Known rows, with every step that occurs:
gudid, varas: [ 10   8  -9  -5  15   3  -1   3  -6  -1   0  -6  -2   1   6  -3   0   8
  -3   8  18   3   3  -2  14   3   3  -2  -7   2  -1   4  11  -6   5 -12
   0 -12  -7]
nusut, fegigob, varas, gudid, gutam, vados: [ 11  24 -12  -7  12   2   1  12  -3  -7 -23   8   3 -14 -16  -1  27   7
   3  13  28  -7  -6  16   2   5  17  -7   9   8 -10   4 -12   0 -14  -6
   2  12   2]
fegigob, zere: [ 11 -12  -1 -12   8  14 -11   8  -9   5  13   0   2  25  18  13  -8  13
   4   1   3  14   4  -7  10  -6  -9  -9  -7   6 -24   3  11 -11   9   4
   2 -13  -5]
zere, fegigob, varas, gudid, gutam, vados, nusut, tuvi: [ -6  21  18   6  -5  -2 -14   7   0   5 -14   4  24 -30   1 -15  21  -8
   3  -4  -5  -2  -8  20  11   4  12   3   0 -14  -1  17 -22  -6  -9  -1
   6  -5 -16]
fezov, gutam, gudid, varas, fegigob, nusut, vados: [  5  10   1   8 -13  -6  19 -18  30   5  -8  12  -5   2   5   1  -3   2
   7  19   4 -14  11  -2  -2  17   1   8  -4  -5   6  -2   5   4   2  -3
   3  13 -10]
rugateg, fezov, gutam, gudid, varas: [  4  12 -34  -4  -9  -4   5  13   5  -1  -5   6 -28 -18   2  -1  -2 -19
   3  21  -1  -1   2  -4  14  19  -4  15   1 -16  11 -19  13   3 -14   3
   8  -7 -14]
fegigob, nusut, vados, gutam, fezov, rugateg: [  8  15  22  -9 -24  -6   9  11  18  -6   0   8   8  16 -15   0  -3   8
   6 -17   6 -10  -1   8  -9   1  -3 -19   4  12  14  -4  13   4  -3  -8
  -4  11  16]
nusut, vados: [ 14 -12  12  -8   3  -8   3  -4  -1  -4   6  -6   7   5   8  10  -6  11
  -3  -9  16 -10   6  -5 -12  -7   0   0   2  21  -8  -1  15   2   9  -9
   4  -3   9]
varas, fegigob: [ -2 -13   3   5  16  -3  -8 -29 -13  -6   2 -12  13  19   5  -6  -3   8
 -10 -11  -1  -4   7  -5 -11  -8   4   2 -20   4  -4  21   6 -18  17  -3
 -11   4   6]
vados, gutam, fezov: [ 11  22   6  -3  -4  -4  -8   3 -18  -8  -5  -2   8   8  -8 -12 -10  10
  -6 -22  16  -3   1  -6  -7   4   2 -13  -9  -5   1  11  26 -13   3   6
 -12  -4  11]
metag, lasita, rugateg, fezov, gutam, gudid: [-20  -5  -6   1 -17 -10  -2   2   6  -2   2   4 -28  -5   1  22 -11 -21
   1  16 -25  -1 -17 -30  -5   8  -4  20  11 -18  -3 -24  -4  21  -8  15
   0   3   3]
zere, fegigob: [ -6 -20   4  -2   5   0 -11 -12 -16   4  10   1  17   7  26  -4 -17   2
 -20 -13   4   3   3 -13   0 -18   3  10 -11  -1  -3  11  16  -4  13 -12
  -3 -17   4]
gudid, gutam, vados, nusut: [  8  11  10  10  -3  -1 -17   6 -10   2 -14  14  17 -18  -9 -19   5  17
  11 -16  11  -8   2  12  13  -1  -3  -3  -2 -19   7   8   2 -20  -4  -2
 -10  -6  -5]
lasita, rugateg, fezov, gutam, gudid: [ -8  -6 -25  -3 -14  -3  -9   3  -3   7  10  12 -17 -13   1  12  -7 -18
 -10  10 -20   4  -1 -29  -9   8  -6  19  14  -6  -3 -22   1  17  -5  13
   1  -4   6]
fezov, gutam, gudid, varas, fegigob, zere: [  3   6 -19   2   1  12   1 -10   6   2  -6  14 -10  10  14   1  -2  -1
  13  22  -4   4  12  -9  13  11 -10   4 -10 -25  -6  -4   9 -14   1  18
   3   4 -22]
rugateg, fezov, gutam, vados: [ -1  -6 -23  -3 -18   4   3  11  -5   2  -1  10 -29  -2   0  -2  -5  -6
  -7  -8  -5  -5   8  -4  -2  14  -7  11   7  -3  13 -11   0   7 -19  -3
  12  -2  -2]
gudid, varas, fegigob, nusut, vados: [  6   1  12   6   6  -9  14 -17  23   5   0  -3  11  13  12  -2  -3  11
   2  11   9 -11   2  13   2   3   4   0 -12  11   3  11  -6 -13  15 -14
   0  14  -3]
lasita, rugateg, fezov: [ -6 -13 -12  -6   5  -6 -16   3 -11   7  18  -4  -1  -1   8   9  -5  -8
 -12   1 -14   6  -7 -15  -3  -4  -3  10   6   9  -7  -9 -10   0   9   2
  -3  -2  13]
metag, lasita: [ -4  -7  17  -2   7  -5   1  -6  -3 -12   0 -17  -6  18   5  13  -9   8
   1  -3   3   1 -13 -11  -1  -7   4  -1 -13  -3 -10   5   8   1   7  -9
  -6  -3   2]
nusut, vados, gutam, gudid, varas: [ 22  39  -3  -5 -13 -18  -6  12  11  -8 -16  14   8 -23   2  -1   1  -1
   5   6  28 -18   1   5   7  19   3   1   1 -14   5  -3  22 -17  -5   7
  -3  -1  -3]
fegigob, varas, gudid, gutam: [  8  15 -14  -8  23   2 -15  10   5   2  14  -7  16  -1 -17  -5  19   8
   4  19  14   7  -5   9   5  -2   8  -9  -3   6 -23   5  -5 -11   7  -5
   0 -14   2]
muzus, varas, gudid, gutam: [-11  -3 -24  -4  32   6 -18   2  -4   6   1 -12  19  -8 -14  -5  24   9
   0   1  13   7 -11 -10 -19  -2  10  -9   3   4 -19   5  -3 -20   6   3
  -1 -27  15]
metag, lasita, rugateg, fezov, gutam: [-21 -13  -1   0  -5  -8   7   4   5   1  17  -9 -24   9   3  20 -13 -12
  -6   9 -28   3 -17 -26  -7  -2  -8  15  15   0  -4 -24 -18  22   1   6
   8   3   0]
metag, lasita, rugateg, fezov: [-17 -13   8  -2   3 -12  -8   1  -2  -1  10 -11 -13   6   8  17  -9 -10
  -3   7 -19   3 -24 -16  -1  -4   0  11   2  -3  -8 -12 -17   5   7   2
  -4   6  11]
nusut, vados, gutam: [ 16  14   8  -5  -8 -16  -1   6   2  -5   6  -3  17   1   4   3  -7  11
  -5 -15  17 -16   2   2  -9  -4  -1  -5   1  13  -2   2  14 -13   7   3
   2  -4   9]
gutam, vados, nusut, fegigob: [ 11   2  14  11  -5   1   7  -4 -16  -7 -24   2   6 -18  -1  -3   0   8
   5 -26  13 -11   4  15   1  -4   5  -7  -1   1  11   7   3   2  -9   2
  -9  11  -2]
fegigob, nusut: [  8  -6   3  -5   1   4   3  -2   3   8  15  -4   7  19   6   7  -9  12
  -6  -1   4  10   2  -4   1  -3   4  -7 -11  15 -13  17  10   1  12 -17
  -5 -12   6]
muzus, varas, fegigob, nusut, vados: [-10 -24  11   7  10  -2  14 -21  19  11  10 -11  11  16   5  16   7  11
  -2  -4  10  -2   5   4 -33   2  10  -6  -4  23 -15  19  -7  -6  12  -3
  -1  -3  22]
gutam, fezov, rugateg, lasita: [ -9 -23  11 -10   5   9   4  -4  -9 -18  -8  -7 -21  24 -10 -11   3  -9
   0  -6  -8  11   4   4   0 -10  -6  -9   1   5  24  -4   8  16  -5  -5
   1   4  10]
varas, fegigob, zere: [  4 -18   3  -1  14   8 -12 -16  -9   0   9  -3  11  31  18   4  -6  11
   4   0  -7   6   7  -1   2 -10  -8  -4 -20   1 -19  13   2 -27  17  10
  -4   3  -4]

Rows:
[-14 -14  33  -5 -24  -7   9   4  20  -3   0  11   3  16  12 -17 -12  -8
  -5  -9 -10  -5  -4  14  -2 -17  -6  -4   4   2  33  -4   2   9  -1  -5
   8  10   9] => zere, fegigob, nusut, vados, gutam, fezov, rugateg, lasita
[ -5   9 -32  -3  -8  -1  -2  10   4   8   2  14 -23 -22   1   4  -2 -20
  -6  25 -11   5  -2 -23   9  19  -5  17  15 -14   5 -25  -2  13  -9   9
   5  -3  -8] => lasita, rugateg, fezov, gutam, gudid, varas
[  7   1   6  13 -12   7  21  -3  -8  -4 -16   4  -6 -18  -7   0  -5   4
   3 -22   5 -11  11   4  -4  -3  -3  -2  12   3  15  -5   2  20 -15   4
   3   8 -11] => fezov, gutam, vados, nusut, fegigob
[-10  -8 -21  -3 -16   4  -4   8  -8  12   7  18 -24  -5   2   4  -3  -8
 -15  -3 -17   0   5 -23  -8  15  -7  15  22  -3   6 -19 -16  16 -15   3
  10   2   6] => lasita, rugateg, fezov, gutam, vados
[  4  15  -5   9   0  -3  -3 -20  11   3 -14   9   5   4   7  -8   0   3
   5  19   5   1   4   4  11  16  11   1 -26 -18  -1  23   8 -19   7  -6
 -18   9  -4] => gutam, gudid, varas, fegigob, nusut
[ 12  -7  17   9  10  -4  11  -9 -12  -7  -5 -17  16 -12   0   4  -8   5
   5 -17   7  -4  -2  13  -1 -21   2  -7  -5  16   1   5   6   4   8   2
 -11   3  -3] => vados, nusut, fegigob
[ -2  -7   5  -9   0   8  -3  -3 -13 -14  -6  -2  -2  19 -17  -4   3   2
  -1 -16   3   6   7  -8  -5  -6  -1 -10  -2   2  11  -3  22  10  -3 -11
  -8   3  14] => gutam, fezov, rugateg
[ -1 -12   8  -3   6   4  -2   4  -3   9  23  -4   7   6  16   7  -7  -3
 -15   6  14  13   9   3   3 -12   8   8  -8   6 -14  15   7   9   7 -16
   5 -19   3] => zere, fegigob, varas
[ -4   7 -24   8 -11  -6  10  -7  22   6  -5   6 -19  -3   3  -7  -3 -15
   3  24 -16  -3   2   7  10  20  -3  12 -14 -18  13  -1  -4  -9  -5   1
   0  11 -13] => rugateg, fezov, gutam, gudid, varas, fegigob, nusut
[  3   5  -2   7  12   0   5 -17   9   7   2  -6   8  17  10  -9  -1  11
  -2  13   2   2   3   7   9   3   6  -3 -22   0  -1  23  -5 -18  15 -15
  -8   5  -6] => gudid, varas, fegigob, nusut
[ -4   1  -7  -4  22   0 -19   4   2  10  15   0  28  -7   5 -11   7   2
  -6  15  10   7  -8   4   7 -13   9   5  -6  -3 -16   8  -3 -12   9 -10
   2 -18   0] => zere, fegigob, varas, gudid, gutam
[-14  -7  19   1   7  -6  -5  -8  -5  -1   8  -9   0  15   4  19  -8   6
  -8   2  -6   6 -18 -30  -5  -7   5   4   4  -2 -18  -2  -7  12  12  -1
  -8   0   9] => metag, lasita, rugateg
[ -9 -13   8 -12   8   0  -3   4  -7 -20 -14   0 -10  18 -14 -18   8  -3
   7   7  -3   4  -2   6   5 -18  -8  -6   7   1  26  -8   5   7  -3  -6
   2   2   5] => gudid, gutam, fezov, rugateg, lasita
[-22 -14   5  -8  16   7 -10   5   5  -6  -2   0   2   7  -9 -26  16 -16
   1  16  -5  12  -8  17   9 -17   2  -2   4  -9  18  -6 -12   7  -4  -5
   9  -1   4] => zere, fegigob, varas, gudid, gutam, fezov, rugateg, lasita
[ 10  -4   7   4 -13  19  17  10  -5   2 -10  12 -10  -5   6   9  -8  10
  16 -13  -1   0  12   6   9  -4 -15  -8  11  -1  -1 -12  -2  12 -12  16
  10   8 -21] => fezov, gutam, vados, nusut, fegigob, zere
[-10 -14 -21  -4  -3   0   0   4  -5  10  24  -1 -13   0   3  10 -10 -11
 -16   5 -23   6   0 -23 -10  -3 -11  14  19  11  -3 -22 -11  18   4   6
   9  -6   5] => lasita, rugateg, fezov, gutam
[ -3   4  -2  10 -16   3  22  20   4  11   7   6 -24 -29 -13  17   5 -16
   0   6  -8   3   5  17   1   7  -3   6  29   8   4 -20 -30  32 -20  12
  10  17  -4] => lasita, rugateg, fezov, gutam, vados, nusut, fegigob, varas
[  7  11  23   4 -15  -1   1  -2 -15  -7 -20  -4   3 -14   0  -1   6   0
   3 -25  -6  -4   3   8   2  10   3  -4  -3  -1   6  19  -3   3 -10   0
  -1   0 -11] => gutam, vados, nusut, tuvi
[-13  -6  -7  14 -17   5  -5   7  -5  15  11  12 -12 -23  -6  -4  -7  -8
  -3 -14 -24   0   3  -7  -1   7 -14  11  17 -15  14 -20 -21   9 -12  13
   5   3  -2] => lasita, rugateg, fezov, gutam, vados, nusut
[  1   8  15   5 -23   4  14   1  -8  -5 -12  -2  -8 -12  -6   2   4  -3
   1 -22 -13  -2  10  -3  -2  10  -4   0  10   2   9   8  -4  21 -13   2
  11  -3 -19] => fezov, gutam, vados, nusut, tuvi
[ -1 -12   5   7   7   0  -1 -26   2   5  10  -9  15  28   8  -3  -7  11
  -6  -5  -6   3   4   1  -7  -4   5  -4 -22   9  -7  28   0 -15  19 -11
 -13   5   5] => varas, fegigob, nusut
[ 22  40   0  -2 -22 -14   2  15  27   4 -11  18   8 -14   5   2  -4   5
   9  13  24 -13  -2  10  11  21   5  -5  -3  -9   1   3  18 -15  -3   0
  -3   1  -3] => fegigob, nusut, vados, gutam, gudid, varas
[  5  10  -6  -4  20   0 -20  -7 -16  -6 -14  -2  19   3 -15 -23   6  13
   6  -9   9  -4 -12 -13  -4  -2   4  -8  -7  -7  -4   4  12 -17   9   0
  -9  -2   8] => varas, gudid, gutam, fezov
[  1  16  13   2  16   4   4   8   4 -16 -14 -11  16 -16 -42 -11  26  -2
  24   0   5   0 -11  30   4 -15   6 -22   5   6   9 -12  -6   7  -6   3
  -8  16   1] => vados, nusut, fegigob, varas, gudid, gutam, fezov, rugateg
[  7  34  11   2  -2   0  -8  13   2  -2 -15  -3  14 -25 -22  -7  30  -3
  15   1   0   1  -6  26   9  14  10  -9   5  -4  -9  16 -23  -6 -13   2
   4  -1 -14] => fegigob, varas, gudid, gutam, vados, nusut, tuvi
[ -3 -14 -20  -6  -3  -1   8   6  -2  -2  18  -9 -20   4   2   5 -10  -9
  -7   0 -12   2   4  -5  -3  -2 -11   8   4  10   4 -13   4   6  -1  -2
  13 -10  -1] => rugateg, fezov, gutam
[  0   0   2  13 -14  12   4   0  -6   7   1   9  -3 -11  -9  -9  -6   8
   2 -25   1  -1  16  -2   0   6  -8  -3   4 -12  12  -1   7   6 -12   1
   1  -7  -8] => fezov, gutam, vados, nusut
[ -6   1  10   9   0 -10   8 -11  22  10  11  -7  18   8   0  10   6  10
  -5  -9  11  -9   0  11 -33   3   8 -13  -4  15  -9  23 -10 -21  12   8
  -4  -3  19] => muzus, varas, fegigob, nusut, vados, gutam
[ 15 -12  19   1  10   8   6   3  -8  -1   0  -9  13   1  14  14  -8   9
  16 -10   0   5  -1  16  12 -21 -10 -15  -5  12 -14  -1   5  -6   9  15
  -3   4 -13] => vados, nusut, fegigob, zere
[-10 -26  -1 -12   8   6   1  -4  -1 -13   6 -11 -13  20  -3  -2   6 -10
  -5   3 -13  10   6   7   2 -19  -7  -5   2  12  18  -4  -2  11  -1  -8
   6  -6   4] => fezov, rugateg, lasita
[  1  10 -15  12  -4   6  19  14   8   3  -3  -7 -19 -31 -21  -2  13 -16
  11  -3  -7  -4  -1  32   2  12   1  -6   8   2   9 -16 -26  11 -26  12
  12  15  -9] => rugateg, fezov, gutam, vados, nusut, fegigob, varas, gudid
[-14   5 -28  10  -2  -6  -6 -15   4   4  -3  11 -14 -15   2  -5   1 -21
  -6  24 -23  -3   1 -15   0  16  -3  22   4 -22   9 -13 -14  -3  -1  16
  -1  14  -6] => lasita, rugateg, fezov, gutam, gudid, varas, fegigob
[ -4   5   3  -2  17   3 -16   4  -7   5  -1   3  21  -1  -3 -22   5   3
  -3   6  14   6  -7   0   3  -5  11   1  -5 -12 -10   7   6  -7   6  -6
  -1  -9   5] => zere, fegigob, varas, gudid, gutam, fezov
[ 17 -13   3 -14  11   7   9   5 -12  -6  -3  -2  -1  15  22  22  -6   9
   4   2   7   4   0   0   5 -15  -6  -8   1  22 -21   0   7   1   8   6
   5   5  -5] => nusut, fegigob, zere
